Each row comes from the steps of one walk. Every step used is in the known rows, and no mark comes twice. Write the walk behind each row, first mark first.
Known rows
meginof, bukubi: [ 34   0  -1  12  -8 -10  17  27   6   7  11  12  -2  24  13  32  -2   6
  17 -46   1   7 -34   5]
vodub, samo, lugov, soru, borad, duro: [-56  17  27 -45  -8  15 -30 -71  14 -64 -40 -47  25 -33 -47 -36  35  -5
   9  72 -67 -15  47 -33]
busom, bukubi, duro, borad, lugov, samo: [ 40  -2 -17  51 -40  40 -25 -58 -44  -8 -11  20   6  58  44 -50  -1  22
  18 -25 -36  12 -44 -52]
meginof, bukubi, busom, soru, lugov, borad, duro: [ 50  28 -34  33 -42  41 -10 -45  -4 -22 -23  -3  41  52  22  -4   5  54
  58  -6 -12  39 -38 -46]
lugov, samo, vodub: [-15  15  51 -35 -16  12   6 -26  13 -60  52 -23 -18  -2 -28 -39   4  -4
 -35  33 -28  20  51  12]
meginof, bukubi, busom, soru, borad: [ 59  24 -35  38 -11  35  -1 -11  -6  -5  -4  12  32  34  23   5 -12  47
  58 -42  19  31 -48 -24]
busom, bukubi: [  5   1 -31  39 -23   7   9 -16 -22  39   1  14  -7  32  21 -15  -2  12
  29 -22 -15  15 -17 -29]
soru, busom, bukubi, duro, borad, lugov: [ 15 -21 -25  61 -31  38 -15 -72 -47  50 -62  19  38  56  55 -55  30  26
   4 -38 -50   9 -21 -64]
vodub, samo, lugov: [-42  18  28 -47   7 -19 -22  -9  17 -34   5  -6  -4 -47 -46 -15  20 -22
  -8  36 -32 -30  24 -11]
soru, borad, lugov: [ 20   9  15 -14  18  62 -14 -53 -16 -30 -54  -8  39  -3  24 -50  25  24
  12  40 -49   8  15 -27]
lugov, soru, busom, bukubi, meginof: [-21  -5 -52  20 -15  27  22 -63 -18  42 -50 -36  36  29  15 -20  24   2
  24 -27 -42  23  21 -28]
meginof, bukubi, busom: [ 46  13 -30  34 -14 -16  13  25   3  13  16   1   5  37   6  35 -14  25
  20 -59  42  16 -50 -10]
samo, lugov, soru, busom, bukubi: [-27 -12 -35 -28  -8  -6 -10 -76  26 -13 -44 -26  37  25  -7 -25  52 -30
  -1  34 -57  -1  43 -13]
vodub, samo, lugov, borad, duro: [-55  17  31 -36 -16  -7 -26 -40  15 -58 -26 -44  -1 -28 -43 -24  39 -15
   0  77 -53 -17  38 -40]
soru, busom, bukubi, duro, borad, lugov, samo, vodub: [  6 -11   6  42 -40  45 -14 -86 -36  18 -32   9  28  52  36 -77  33  22
 -17 -20 -65  18   7 -54]
duro, borad, lugov, soru, busom, bukubi, meginof: [ 22   3 -18  24  -1  58 -64 -81 -44   1 -56  17  55  50  49 -41  63  18
  20 -28 -57  -1 -20 -15]
bukubi, duro: [ 19  -7 -12  36 -20   6   7  -4   1   4 -12 -15  -4   0  -2  -1 -21  -2
  -5 -20  14 -12 -30 -25]
borad, lugov, soru, busom, bukubi, meginof: [  6  17 -28   1  -7  46  -8 -80 -32  33 -86 -37  61  16  30 -43  49  11
  18  -2 -53  30  17 -21]
lugov, soru: [-11  10 -11 -20  -5   3  -3 -44  11 -20 -29 -46  25   0  -4   3  12 -19
   4  17 -23  15  28  14]
vodub, samo, lugov, soru, borad: [-48  20  21 -60  12   5 -20 -50  22 -62 -23 -35  18 -45 -45 -30  28 -25
   1  58 -63 -21  47 -17]
meginof, bukubi, duro: [ 51  -4 -11  41 -24  -4  24  25   8  10   0   0  -5  24  11  30 -18   5
  14 -62  11  -3 -59 -17]
busom, bukubi, duro: [ 21  -4 -41  67 -39  14  16 -19 -21  43 -10   5  -9  32  20 -17 -18  11
  24 -38  -3   5 -41 -49]
vodub, samo: [-36  22  33 -19  -3  -5  -5   2 -13  -5   3  -8  -8 -45 -27 -12  -7   0
   0   6 -23  -7  12 -18]

Write each row's walk
[ 36   5  24   3   9  36 -82 -45 -29 -34 -27  38  35  29  41 -28  47  14
  -2  -1 -34 -14 -25   6]
duro, borad, lugov
[-18  -3  -5  -1 -16  50  -9 -90   0 -44 -68 -61  44  19  -1 -30  21  19
  25  50 -52  20  37 -30]
lugov, soru, borad, duro
[  3   7  -5 -41   1  37   4 -48  12 -52 -16  -6  17   6  11 -34  18   2
  -2  56 -76   2  30 -38]
soru, lugov, borad
[ 33  34 -44  11 -16  50 -30 -51  -8 -13  -5  23  48   9  12 -35 -13  51
  40   8   6  27 -19 -31]
bukubi, busom, soru, lugov
[ 56  -7  -4  37 -23  23 -20 -43 -13  -5 -49  -2  43  51  42   0  28   8
   8 -58 -37   1 -48 -19]
meginof, bukubi, duro, borad, lugov, soru, busom
[ 11  33  57 -47 -10  31 -22 -52  -6 -51  -6 -26  18 -11  -4 -59  33   4
 -30  48 -47  29  44  12]
borad, lugov, samo, vodub
[ 44  -3  17  20 -18  41 -46 -52 -27 -51 -17   6  18  30  30 -39   4  12
 -14  -9 -24  -7 -37 -27]
bukubi, duro, borad, lugov, samo
[ 33  -9  -2  32 -19  41 -50 -77 -24 -18 -67  -8  48  31  37 -37  31   5
 -12 -16 -39  -9 -24 -27]
bukubi, duro, borad, lugov, soru, busom
[ 14  32  24 -43 -18  79 -25 -80   3 -61  18  28  37 -11   5 -73   6  32
  24  50 -75  33  34  -9]
busom, soru, lugov, samo, vodub
[ 15  28   8 -34  -2  23 -28 -65  -8 -21 -70 -45  53  -8  15 -26  38  -7
   1  37 -41  25  26  14]
borad, lugov, soru
[  4  15 -12 -10 -16  32 -15 -94 -26  22 -94 -38  66  19  34 -50  48   4
   7  19 -67  39  33 -20]
borad, lugov, soru, busom, bukubi
[-18   0   3  17 -35  20  -6 -50  -4 -37 -48 -60   6  31   4 -15  31   9
  14  63 -34  21  23 -45]
lugov, borad, duro
[ 31   5  37 -18   3  41 -67 -60 -34 -69  -6  26  27  39  38 -48  32  17
 -11  15 -46   7  -8  -1]
duro, borad, lugov, samo
[ 12  24  -7 -11 -30  85 -35 -95  -7 -46 -46   4  53  12  26 -57  23  42
  55  68 -78  35  15 -44]
busom, soru, lugov, borad, duro
[-16   4 -15 -53   6 -15 -23 -48  47 -56 -21 -34  25  -1 -27  -2  43 -42
  -5  51 -28 -16  37  20]
samo, lugov, soru
[ 22  24  -9 -19  -7  72 -31 -62  -6 -23 -16  43  48  -6  23 -49   4  35
  46  27 -58  22   1 -16]
busom, soru, lugov
[ 17  19  32 -46  -4  31  -9 -51 -23 -47 -22 -23  23   5  16 -50  11  11
 -13  42 -40  37  24  -8]
borad, lugov, samo
[-18 -21 -30  38 -23  13  24 -43 -30  64 -36  11  19  42  32 -36  16  18
   9 -26 -40  22  10 -52]
soru, busom, bukubi
[  0  14   4 -29  -4  30 -18 -87 -16   1 -93 -46  69   3  26 -41  49  -2
  -7  30 -62  32  41  -5]
borad, lugov, soru, busom
[ -4  15  40 -63  -9  43   2 -54  17 -71  42  11   6  -5 -19 -63   6  14
 -33  49 -77   8  53 -12]
soru, lugov, samo, vodub
[ 65   9  34  26 -27  24 -26 -17  -3 -42  13  12   8  40  19 -10  17  11
 -10 -45 -24  -4 -45  -3]
meginof, bukubi, duro, borad, lugov, samo, vodub
[ 24  43 -12  -9 -23  55 -30 -66   1 -45  25  11  36   5  -7 -57  -8  49
  19  26  -9  35  11 -22]
bukubi, busom, soru, lugov, samo, vodub
[ 29  12  16 -10   6  37 -83 -73 -23 -47 -45   8  52  29  38 -29  53   1
   1  10 -49  -4  -7  16]
duro, borad, lugov, soru
[ 20  28 -12 -25 -11  74 -25 -74  -2 -44 -26  13  46   1  29 -51  17  23
  47  55 -74  29  16 -30]
busom, soru, lugov, borad
[ 69  34 -27  29 -10  47 -15 -28 -13  -8 -27   8  49  32  34  -9   4  50
  58 -30   6  37 -46 -23]
meginof, bukubi, busom, soru, borad, lugov
[-14 -19 -50  52 -11  32  33 -26 -36  79 -26  12  13  36  24 -25  16  26
  22 -53 -23  11  -9 -52]
soru, busom, bukubi, meginof
[-60  13  19 -56   0 -13 -16 -52  17 -31 -32 -35  25 -38 -41 -27  37 -29
 -15  44 -61 -14  53 -16]
vodub, samo, lugov, soru, busom
[ 34 -15  -5  50 -15  21 -40 -18 -12 -22  -2  22   3  26  19  -7  -2   6
  -7 -36   2 -31 -52 -21]
bukubi, duro, borad
